Each row was made from one walk, in order. Every step used is in the known rows, and no mark comes twice. Write each row's walk.
In the rows, 128 means zero.
Known rows
nevaz > viga > gidi > rofa: [132 135 133 182 133 102 138 125 127 166  96 200 151  86 128 136 159 123
  94 143 153 125 149 144  73 162 111]
gidi > rofa: [142 124 130 164 117 123 102 138 127 153  83 169 131 100 146 146 141 106
  85 125 145 135 126 153 101 147 109]
nevaz > rofa: [135 118 141 151  97 137  87 129 115 131 109 126 153 120 117 134 179  96
  93 121 141 126 124 149  94 120 128]
pidi > viga > gidi > rofa > mana > tuzara: [135 171 129 114 170 114 124 138 172 144 107 159 182 104 145 120 113 132
 114 132 155 137 107 128 101 121 133]
rofa > mana > tuzara > nevaz > viga > gidi: [112 196 147 151 190  58 142 139 159 175  91 189 222 116  92 139 178 129
 117 176 134  60  95  89  52  82 145]
tuzara > nevaz > rofa > kugog > viga > gidi: [113 162 159 125 115  94  84 118 105 129 150 120 143 133  77 110 166 107
 113 129 159 143 135 155  66 154 148]
mana > viga: [152 104 147 172 110 108 123 109 140 166  87 203 156 118 133 156 180 108
  69 156 127  88 150 121  95 123 146]
nelo > kugog > viga > mana > tuzara > nevaz: [ 79 183 206 107 157  62  43 114 181  95  72 102 150 150 112 167 137 149
  74 155 117 103  64 100  80 141 152]
kugog > viga: [138  99 152 161  94 114  93 119 147 134  92 146 146 117 124 153 148  94
  99 113 139 121 146 152  99 146 145]
viga > mana > tuzara > nevaz: [ 92 173 195 100 165  66  72 131 156 134  77 147 173 111 112 153 174 136
  60 157 117  85  52  77  83 116 145]
memev > kugog: [123 116 143 155  83 145  90 127 147 123  87 157 133 108 122 146 162 110
 119  97 139 126 157 133  83 115 128]
viga > mana > tuzara: [ 95 146 179 114 141  92  64 129 144 140  72 143 151  99 127 146 168 128
  64 141 111 100  86  95  85 116 142]
kugog > viga > mana > tuzara: [ 97 135 190 102 131  81  65 119 158 123  81 125 153 122 126 149 139 117
  70 130 124 108  87 113 102 148 159]
memev > kugog > viga: [123 108 160 150  76 137  89 114 158 106  94 139 135 127 121 152 133 104
 121  90 146 133 158 149  98 143 144]
gidi > rofa > kugog > viga > mana: [130 140 162 106 110  87  64 112 120 148  83 161  68 123 154 139 114  99
  64 119 140 140 133 147 106 169 140]
kugog > viga > gidi > rofa > mana > tuzara: [108 170 121 110 161  99 107 146 143 151  96 131 177 127 132 135 101 128
 130 129 158 128 104 155  84 152 139]
nelo > kugog > viga > gidi > rofa: [ 99 144 132 166 115 118  81 124 142 115  93 123 113 126 128 151 122 140
 121 115 156 172 144 186  74 191 117]
gidi > rofa > kugog > viga: [152 131 134 143 102 111  86 120 116 159 101 161  86 119 152 132 117  88
  91 124 154 146 163 171  99 160 131]
mive > gidi > rofa > kugog > viga: [167 132 128 145 108 119 106 123 129 110 109 152  68 148 156 132  99  80
  79 130 161 140 147 185 111 198 135]
pidi > viga > gidi: [136 113 151 163 117 124 115 113 161 132 124 173 159  83 118 124 167 122
 101 108 145 146 157 134  87 136 139]
mana > tuzara: [118 139 151 143 134 109  89 139 142 150  97 144 162 102 127 134 167 114
  90 140 128 105 112 122  83 109 136]
pidi > viga > gidi > rofa > mana: [151 141 120 143 141 125 130 130 160 144 102 178 162 103 141 132 122 115
 114 110 157 148 136 144 103 131 126]
tuzara > nevaz > rofa > kugog: [139 163 150 131 115 103  84 125 105 145 126 142 128 131 103 121 185  94
  87 148 140 116 123 130  78 100 135]
memev > kugog > viga > mana > tuzara: [ 84 144 197  87 113 103  57 115 169  94  82 112 142 133 127 150 124 131
  99 108 134 115 101 110  95 144 159]
pidi > viga > mana > tuzara: [119 137 198 105 144  95  80 107 183 124  96 148 156 102 142 131 147 127
  58 135 122 109  91  87 110 122 156]
gidi > rofa > mana > viga: [170 134 110 150 135 106 138 130 138 178  65 199 157 135 157 165 134 109
  89 161 140  88 134 133 106 117 129]
pidi > viga > gidi > rofa: [141 126 143 152 124 127 121 117 157 130 119 176 147  77 141 122 131 124
  98 110 159 166 140 150 102 166 119]

Which walk is each row?
[116 134 138 135  94 118  78 115  94 135 144 118 120 132  99 110 163  97
 117 115 158 155 169 179  67 156 148]	nevaz > rofa > kugog > viga > gidi
[116 152 117 121 112 135 109 139 145 120  89 144 148 129 128 147  97 124
 154  84 175 153 147 169  87 158 131]	memev > kugog > viga > gidi > rofa > mana
[110 147 186 131 151  68  97 114 157 158  68 176 163 107 133 144 175 122
  57 167 113  71  99  80  82 114 150]	nevaz > viga > mana > tuzara
[164 140 110 149 116 126 107 133 114 128 102 165  63 124 162 127 127  86
  74 138 153 136 145 166 101 169 120]	mive > gidi > rofa > kugog
[101 160 184  71 123  88  45 109 116 125 119 100 113 146 122 118 142 104
  71 142 130 120 105 129  94 140 165]	nevaz > rofa > kugog > viga > mana > tuzara
[151 198 146 134 191  67 145 143 165 176  66 191 199 127 138 147 131 118
  91 189 142  64  71  94  89  96 126]	gidi > rofa > mana > tuzara > nevaz > viga
[136 126 127 157 127 105 132 119 122 168 101 203 153 103 132 149 156 136
  89 150 148 129 147 146  86 173 123]	mana > viga > gidi > rofa
[132 143 112 143 133 110 111 144 136 147  92 147 157 125 125 147 111 111
 129 105 161 143 133 171  87 161 131]	kugog > viga > gidi > rofa > mana
[126 154 110 152 118 114  94 133  91 173 114 182  90  83 137 116 154 118
 104 120 152 159 170 162  64 153 114]	viga > gidi > rofa > kugog
[106 175 171 158 175  65 133 128 154 163 110 190 206  92  90 130 189 141
  99 174 134  81 101  95  50 118 138]	mana > tuzara > nevaz > viga > gidi
[140 138 131 142  95 128  77 122  91 154 122 134 105 125 118 111 183  87
  92 130 142 127 158 149  82 107 132]	nevaz > rofa > kugog
[143 124 149 133  82 124  73 112 102 135 129 121 108 146 117 117 152  79
  98 122 151 136 160 167  96 136 150]	nevaz > rofa > kugog > viga
[119 122 138 147 117 111 101 129 129 135 106 148 143 105 123 141 121 119
 110 104 161 160 138 179  87 195 125]	kugog > viga > gidi > rofa
[ 83 170 217  69 135  82  63 118 182  89  87 118 167 130 109 157 132 141
  95 125 131 102  70  90  92 144 159]	memev > kugog > viga > mana > tuzara > nevaz
[ 94 199 189  69 152  73  53 121 115 133 112 113 134 132 107 119 177 121
  62 165 125 102  67  90  80 105 150]	viga > mana > tuzara > nevaz > rofa > kugog
[132 165 179 158 163  69 130 122 166 162  91 183 197 109 113 139 178 119
  79 187 127  64  93  83  76 102 141]	mana > tuzara > nevaz > viga
[123 191 162 104 144  94  77 129 112 148 131 120 148 131 107 108 179 111
  86 166 138 105  96 115  75  96 140]	mana > tuzara > nevaz > rofa > kugog
[118 159 192  90 113  76  55 107 121 116 112 118 119 148 103 132 156 100
  68 136 137 118  99 123  94 144 160]	tuzara > nevaz > rofa > kugog > viga > mana
[142 116 142 153  87 109  80 114 120 156 106 162  98 119 133 130 150  83
  94 120 137 124 178 154  84 131 151]	rofa > kugog > viga
[126 176 178  95 138  87  75 121 123 133 138 101 150 148 102 112 148 102
  94 158 146 109 100 131  89 126 156]	mana > tuzara > nevaz > rofa > kugog > viga
[149 140 171 181 131  78 135 116 155 160  84 207 179 108 111 154 187 104
  77 166 128  71 120 100  83 107 134]	tuzara > nevaz > viga
[114 189 164 142 184  69 138 134 150 163 103 187 192  92 110 129 153 147
  95 181 148 105  89 110  64 150 120]	mana > tuzara > nevaz > viga > gidi > rofa
[142 163 142 131 136 105 104 144 132 134  94 129 194 145 102 150 172  97
 101 141 142  95  83 122  87  81 136]	tuzara > nevaz > rofa > mana
[100 117 151 150  82 133  94 119 149 108 114 138 145 113  99 141 147 124
 147  79 158 152 168 160  75 163 143]	memev > kugog > viga > gidi
[161 152 141 131 141  94 131 125 139 152  97 159 209 158 110 159 174 107
  88 177 137  66  99 110 101  89 150]	tuzara > nevaz > rofa > mana > viga
[128 155  94 149 143 117 114 153 122 164  85 170 155 106 127 146 138 116
 124 114 154 137 129 156  74 129 116]	viga > gidi > rofa > mana
[116 166 170 130 156  86  96 138 154 144  99 147 185 106 110 141 173 123
  88 158 130  89  81  98  80 105 137]	mana > tuzara > nevaz
[137 180 142 164 146  72 132 117 117 183 110 220 126  90 117 123 163 123
  92 166 155 123 147 127  55 146 118]	tuzara > nevaz > viga > gidi > rofa > kugog
[119 184 118 149 177  91 142 144 143 183  78 183 184 104 133 134 138 130
 114 166 149 100 111 124  67 117 125]	nevaz > viga > gidi > rofa > mana > tuzara
